Known rows, with every way that one mark hangs from another:
Z261(Z942(Z852(Z5(Z43)))): [-14.8 -40.6  27.7   3.0   9.1   4.1   0.3   5.7 -14.1  15.2  -4.8   5.3
  11.4  29.4  11.0  14.5 -57.4  45.4 -22.2  17.5 -25.1  -7.1  17.9]
Z261(Z942(Z852(Z5(Z43 Z890)) Z876)): [-13.8 -43.4  16.1   8.7 -30.4 -14.3 -11.4  13.7  -4.4  11.3  -5.3  -8.5
   7.5  49.4   6.4  10.0  -9.8  27.9  -7.6  22.2 -38.7  -1.5   3.0]
Z261(Z942(Z852(Z5))): [-15.5 -24.8  47.7  -8.2  23.2  -4.7   9.6  22.6  -5.2  15.7 -12.9 -21.1
   9.7  17.1  17.0  16.8 -50.0  46.7 -39.2  -0.2 -33.7 -15.3  17.0]
Z852(Z5(Z43(Z90) Z399 Z890)): [ 31.0 -14.2  -0.5  -6.6 -27.8  44.8 -19.7  -8.5  -8.3  22.5  -1.2  12.2
   1.5 -22.7 -36.2  24.4   0.2 -33.7   9.7   0.1  14.4  13.4 -10.6]
Z43(Z5(Z399 Z890) Z90): [ 40.7  -6.1  10.2 -10.3 -12.3  58.0  -6.0   8.4   1.1   5.8  14.6  14.0
 -10.0 -37.0 -36.0   2.3   6.8 -40.2  13.4 -40.6   3.1 -13.9 -12.6]
Z146(Z90): [ 36.2 -16.3  29.7  -6.9  41.1   6.2  17.1  -4.4  12.5  35.2  -9.6 -15.0
   4.2 -17.8 -23.0  -2.0 -53.8  -0.7 -18.9  -8.4   1.3 -24.5  10.7]
Z876(Z90 Z942(Z852(Z5))): [-22.1 -12.0  45.8 -19.2  30.4 -24.5  26.3  14.1  21.3  11.2  -9.6 -17.5
  25.1  16.9  10.2  11.0 -44.5  34.3 -31.6  11.0  15.4  19.0   7.1]
Z942(Z852(Z5(Z43 Z399)) Z876(Z90)): [-13.3 -18.7   3.0  28.1 -15.6 -35.5   5.2  18.3  -9.9   4.9 -29.5  20.7
  27.3  -5.1  11.8  22.7  -9.1   0.2 -28.5  -1.5  -6.2  11.8  10.6]
Z876(Z90 Z779 Z942(Z852(Z5))): [-35.4  10.0  17.4 -12.7  51.3 -20.1  35.6  -1.4  28.4   4.0 -14.2 -26.0
  26.9  30.6  29.7  -9.7 -44.4  42.3 -22.6  17.0  33.1  32.6   4.6]
Z936(Z942): [ 17.3  16.3  38.1 -20.5  34.7   4.6 -10.7  13.5  -7.5  37.7  13.8 -11.0
  -7.5 -27.9 -17.0  -8.6 -21.4  23.5 -15.6 -15.0 -15.0 -20.7 -17.1]
Z43(Z5(Z890) Z942(Z876)): [  5.0  -0.8  13.3 -41.9 -11.4  15.8 -13.4  14.7   1.4  -5.1  49.3   4.9
 -18.0  -6.9 -22.2  -9.0  25.8   2.3  30.3  -9.9 -27.4 -28.8 -15.5]
Z890(Z5(Z852)): [ 12.5 -21.7  42.5 -25.7  21.6  12.1  17.3   0.9  34.5  -3.3  23.0  -9.1
  19.3 -14.1  32.9 -42.5 -38.7  20.6 -16.6  10.3 -13.2 -19.4   8.2]
Z876(Z90 Z779 Z942(Z852(Z5(Z43 Z399 Z890)))): [-24.8   7.1 -31.1  16.2 -15.7  19.6  10.8 -24.6  15.8 -22.2 -16.5  -4.8
   4.8  39.8  15.8 -12.5  -1.2  24.4  16.7  28.3  54.8  58.3  -7.9]
Z261(Z942(Z852(Z5(Z890)) Z876(Z90))): [ -8.9  -8.2  16.1  18.2 -29.2 -36.4  18.4  28.2   8.5   2.2 -16.8 -18.0
  16.1  50.6  15.8  13.9   2.1  21.0 -29.8   4.3 -34.1   7.6   2.2]
Z569(Z936(Z942(Z852(Z5(Z43)) Z876(Z90 Z779)))): [ -7.3  31.1 -29.9  16.2   8.8 -38.5  -0.5 -18.2 -11.8  10.0 -36.8  -0.8
  40.8  15.5  18.5 -14.4 -37.0  19.4 -12.0  16.5  23.5  22.5  -3.8]
Z5(Z43 Z399 Z852 Z890): [ 40.9 -14.8 -20.8   7.0 -32.3  60.7 -34.1 -11.8   4.4 -23.9  18.3  -7.5
  -5.0  -8.7  16.6 -20.0   4.7   8.6   7.3  30.9  20.3  17.6   5.5]
Z261(Z942(Z852 Z876)): [-10.4 -29.6  30.2  18.7  25.5 -44.2   5.0  27.4   2.3  10.7 -12.1 -24.3
   9.2  22.8  17.6   2.9 -23.7  26.8 -33.3 -19.0 -50.5 -35.3   8.8]
Z569(Z936): [ 42.1   0.1  11.7 -21.6  43.1   4.6 -19.6  -9.6   5.6   1.4   2.1 -40.6
  28.3 -37.3  -1.1 -13.0 -71.0  17.4  -3.2 -23.1  17.0 -23.9 -12.6]
Z942(Z852(Z5(Z43 Z399 Z890)) Z876(Z90 Z779)): [-13.2   6.1 -31.7  33.8 -26.1 -13.4   6.7  -5.2   2.8 -12.4 -29.4   0.6
  14.9  21.2  23.4  -7.0  20.5   3.3  -1.0  12.4  21.7  37.6  -6.8]
Z852(Z5(Z43(Z942(Z876(Z90 Z779))) Z399 Z890)): [-11.6  46.2 -62.3  10.4 -41.0   6.7  -5.7 -21.2  -8.0 -20.0  15.9  14.4
  -5.0  20.1  -4.2   3.2  44.3   0.7  31.5  20.1  21.3  33.3 -17.3]
Z569(Z936(Z942(Z876))): [ 28.3  21.3   8.0 -13.5  19.1 -25.1 -30.6   3.5 -10.3  21.6  -5.7 -32.0
  22.6 -32.4 -14.1 -10.8 -30.7  11.9  -9.6 -22.2 -12.3 -32.5 -19.4]
Z43(Z5(Z399 Z852) Z90 Z942(Z876(Z779))): [  0.6  28.7 -43.8 -10.6   2.2  33.7   0.0  -3.9  -6.4 -22.2  22.6  18.1
  -2.6 -18.9   4.4  -7.0  24.8 -28.8   0.8   2.2  -5.9 -13.0  21.0]
Z43(Z90 Z942(Z876)): [ 15.4   7.1  18.7 -18.1  31.6 -32.1  -1.2   9.0   1.1  28.1  22.8   1.0
  -3.5 -22.3 -33.2  18.9   4.1 -36.4   0.8 -20.4 -21.3 -34.1  -4.6]

Rows:
[ 18.2   7.9  18.1 -47.6  -3.1  49.3  -9.2   3.1  -0.3  -8.9  54.5   9.5
 -28.1 -11.7 -24.7 -15.6  10.6   9.4  34.6  -7.1  -2.4 -18.5 -17.2] => Z43(Z5(Z890) Z942)
[-26.0 -14.0 -31.6  41.3  -0.4 -11.1   7.7  -4.6 -17.5  12.3 -35.2  12.0
  18.1  28.0   5.2  23.3 -13.0  -9.9 -19.0  -1.6 -22.1  -1.2  17.0] => Z261(Z942(Z852(Z5(Z43(Z90) Z399)) Z876(Z779)))
[  9.1 -33.2  22.9  10.2   9.0  12.4  -2.4   2.4 -14.4  25.9 -29.0  20.5
   8.8 -29.5 -15.6  33.3 -30.1 -25.7 -21.4  -4.4   6.0   3.7  17.6] => Z942(Z852(Z5(Z43(Z90) Z399)))
[ -5.2  15.2 -24.1   8.5  -6.5  13.9   7.9  -1.1  -4.4 -17.8  -0.4  11.7
 -32.6  -5.0 -12.6  -8.2  52.0 -44.9  27.3 -26.9   3.0  -8.2  -2.6] => Z43(Z5(Z399 Z890) Z90 Z942(Z852 Z876(Z779)))
[ 15.3 -13.8 -14.2  29.3 -27.2  -9.9 -16.5  -9.2 -10.0  -5.5  -4.2  21.0
 -36.2  -5.7 -27.2  16.7  51.2 -53.7  26.9  -8.5   0.6  -4.9   0.2] => Z5(Z43(Z90 Z942(Z852 Z876)) Z399 Z890)
[ 24.0  22.1 -56.6  23.1 -62.1  15.7 -21.8 -11.7  -1.0 -41.4  28.1  18.8
 -14.1  11.5  10.6  -6.5  54.2 -10.6  20.6  35.7  14.5  25.0   6.2] => Z5(Z43(Z942(Z876(Z90))) Z399 Z852 Z890)
[ 27.7  -5.7  -9.2  21.8 -16.1  22.3 -12.6 -18.0 -12.6  -7.6  -0.2  23.5
 -48.8 -11.8 -28.0  13.5  33.7 -45.8  33.2  -4.9  26.8   5.4   0.7] => Z5(Z43(Z90 Z942(Z852)) Z399 Z890)
[ 20.4   7.7 -13.7 -15.8 -35.6  47.9 -21.2 -17.3 -18.4   7.7  21.0  23.8
 -25.9 -19.1 -44.7  32.1  26.8 -34.6  31.1   9.9  18.6  11.8  -7.5] => Z852(Z5(Z43(Z90 Z942) Z399 Z890))
[ 10.9  34.8 -62.6   9.7 -20.3   7.2  -3.6 -25.8  18.5 -31.7  36.5   4.9
   0.5  41.4  30.7 -37.7  27.9   5.4  28.2  57.5  26.5  35.1   1.7] => Z5(Z43(Z942(Z876(Z90 Z779))) Z852 Z890)
[-24.4  36.2 -52.5  30.2 -11.7 -22.2  25.1 -34.0   6.9 -24.8  21.9  44.4
   1.3   7.1   6.4 -31.3  25.3 -10.3  41.1 -11.0   9.6  -0.1 -20.2] => Z890(Z5(Z43(Z942(Z876(Z90 Z779))) Z399))
[-16.9 -34.0  62.2 -22.9  30.5 -45.0   6.6  33.3   5.4  28.7 -20.8 -28.0
  27.1 -14.3  14.8  13.9 -31.4  20.4 -44.0  -5.3 -35.5 -23.4  11.3] => Z942(Z852(Z5) Z876)
[-41.4  22.3  -5.3  -8.5  15.6 -22.1   0.9   3.6 -12.9 -10.8 -15.4 -21.6
 -12.2 -10.8  19.8  13.4  18.8  14.1 -16.6  -2.8  -9.9  -6.1   9.1] => Z43(Z942(Z852(Z5(Z399)) Z876(Z779)))
[-25.8  19.2  -9.4  23.2  16.5 -37.6  25.2  13.5   2.4  -2.8 -39.4 -12.5
  29.3  -3.5  34.0   4.5  -3.5   8.5 -41.0 -12.4   2.1  15.6   5.8] => Z942(Z852(Z5(Z399)) Z876(Z90 Z779))
[-16.5  24.5 -16.0  -0.2 -10.1  -7.8   4.3  -4.8  -3.6  -2.0 -19.3 -16.6
 -25.2  -3.4  -4.1  18.8  51.1 -36.7   4.0  -5.9   2.9   8.3   0.3] => Z43(Z90 Z942(Z852(Z5(Z399 Z890)) Z876(Z779)))
[-16.2 -12.8 -16.1   4.1   0.4  32.0  -2.4 -27.9  13.6   3.2 -19.4 -10.6
  -5.0  24.4  -8.4   3.3  -4.1 -11.9  17.3  19.9  44.9  37.3  -2.5] => Z876(Z779 Z942(Z852(Z5(Z43(Z90) Z399 Z890))))
[-16.5 -31.2  55.6 -39.6  11.1   4.3  -3.3   9.8  24.8  11.0  -2.1 -44.7
   1.7  18.1   3.9  -2.2 -22.4  34.4  -5.8  16.5   9.3  12.4  -2.8] => Z876(Z942(Z852(Z5(Z890))))
[  6.7   9.6   0.2  12.3 -10.1 -44.0 -11.7  -0.6 -17.7  17.1 -34.1   8.5
  38.0   2.0   1.8   3.6 -34.7   9.5 -18.3  10.0   6.3   6.4   2.4] => Z569(Z936(Z942(Z852(Z5(Z43)) Z876(Z90))))
[  2.0 -13.1 -14.7  20.0 -31.1  -9.1 -27.2  -6.5 -13.3 -20.2   4.3   7.7
 -38.6  -1.5  -7.6   0.6  48.2 -11.7  31.5  -0.3  -2.2  -5.0  -4.9] => Z5(Z43(Z942(Z852 Z876)) Z399 Z890)
[-18.6 -25.2  36.3  -3.8   5.7 -28.2  -6.8  31.0  -7.4  11.9 -32.2 -22.7
  15.4 -27.6  13.3  24.7  -7.2   9.1 -44.7 -19.8 -32.3 -15.3   9.7] => Z942(Z852(Z5(Z399)) Z876)
[-14.9  22.5 -16.6  24.0 -15.0 -21.4  18.6  11.1  11.6 -12.2 -34.9 -26.3
  13.6  10.4  28.9  -3.8  25.0   1.0 -19.4  -7.3   7.5  29.0  -6.5] => Z942(Z852(Z5(Z399 Z890)) Z876(Z90 Z779))
[-11.0 -10.1  20.6   5.4  64.0 -45.5  14.8   9.5  18.2  12.1 -17.5 -35.4
  18.9  -0.3  34.9 -23.6 -26.6  19.2 -24.7 -13.4 -11.9 -16.3  -1.3] => Z942(Z852 Z876(Z779))
[  7.3  -6.4   5.7   2.1 -26.6   9.7  -2.1  14.5 -10.8 -10.5   2.3  23.2
 -34.7 -18.4 -29.1  13.0  53.8 -52.6  19.6 -33.7 -16.4 -21.5   3.8] => Z43(Z5(Z399 Z890) Z90 Z942(Z852 Z876))
[  8.3  -0.8   8.7 -42.3 -19.5  34.4 -20.9 -15.2  -6.4   7.2  41.4   4.9
 -19.1   0.6 -24.1   6.3   0.0  17.8  31.2  30.8   7.1   9.0 -14.5] => Z852(Z5(Z43(Z942) Z890))
[ 28.4  -9.6  17.3 -11.8  16.9  43.3   0.8  13.0  -8.0  14.9   7.9  25.2
   5.4 -51.2 -32.0  13.8 -19.5 -31.7  -6.3 -45.2  -6.1 -27.2  -0.9] => Z43(Z5(Z399) Z90)
[-11.8  19.5 -20.9 -36.6  23.5  24.0  -0.8   3.2   5.9 -23.4  42.9  -1.6
   6.1   5.3  27.8 -32.7  -0.8  25.8   2.3  25.3 -15.6 -15.1  17.2] => Z43(Z5(Z852) Z942(Z876(Z779)))
[-14.2  37.3 -40.2  21.7 -22.3   2.5  17.2  -0.9  -1.4 -44.3   3.9  15.6
 -24.4  12.4  12.7 -21.0  56.6  -9.5  22.6 -18.0  11.6  10.0  -7.5] => Z43(Z5(Z399 Z890) Z942(Z852 Z876(Z90 Z779)))
[-17.7  19.9 -28.6  27.7  31.8 -47.0  20.5 -17.1   2.7 -11.6   4.1  21.0
  -1.0  27.1  21.8 -18.6  -1.4   6.2  11.6  14.5  16.2  12.2   1.3] => Z5(Z43(Z942(Z852 Z876(Z90 Z779))))
[ 20.3 -11.9  31.8 -23.2   8.3  27.3  10.0   6.0   0.4   0.8  19.4  21.3
 -34.9  -7.9 -26.4  -1.1  11.3 -33.6  23.0 -14.8   1.9 -16.4   4.6] => Z43(Z5(Z890) Z90 Z942(Z852))
[ -3.7   0.6  -0.7  -2.3 -11.3  20.4   0.4 -27.5  -5.0 -14.4  33.1  42.3
 -23.6 -22.6 -15.5 -18.3   4.6   0.5  40.9 -13.0   0.7 -21.6 -12.9] => Z890(Z5(Z43(Z942) Z399))
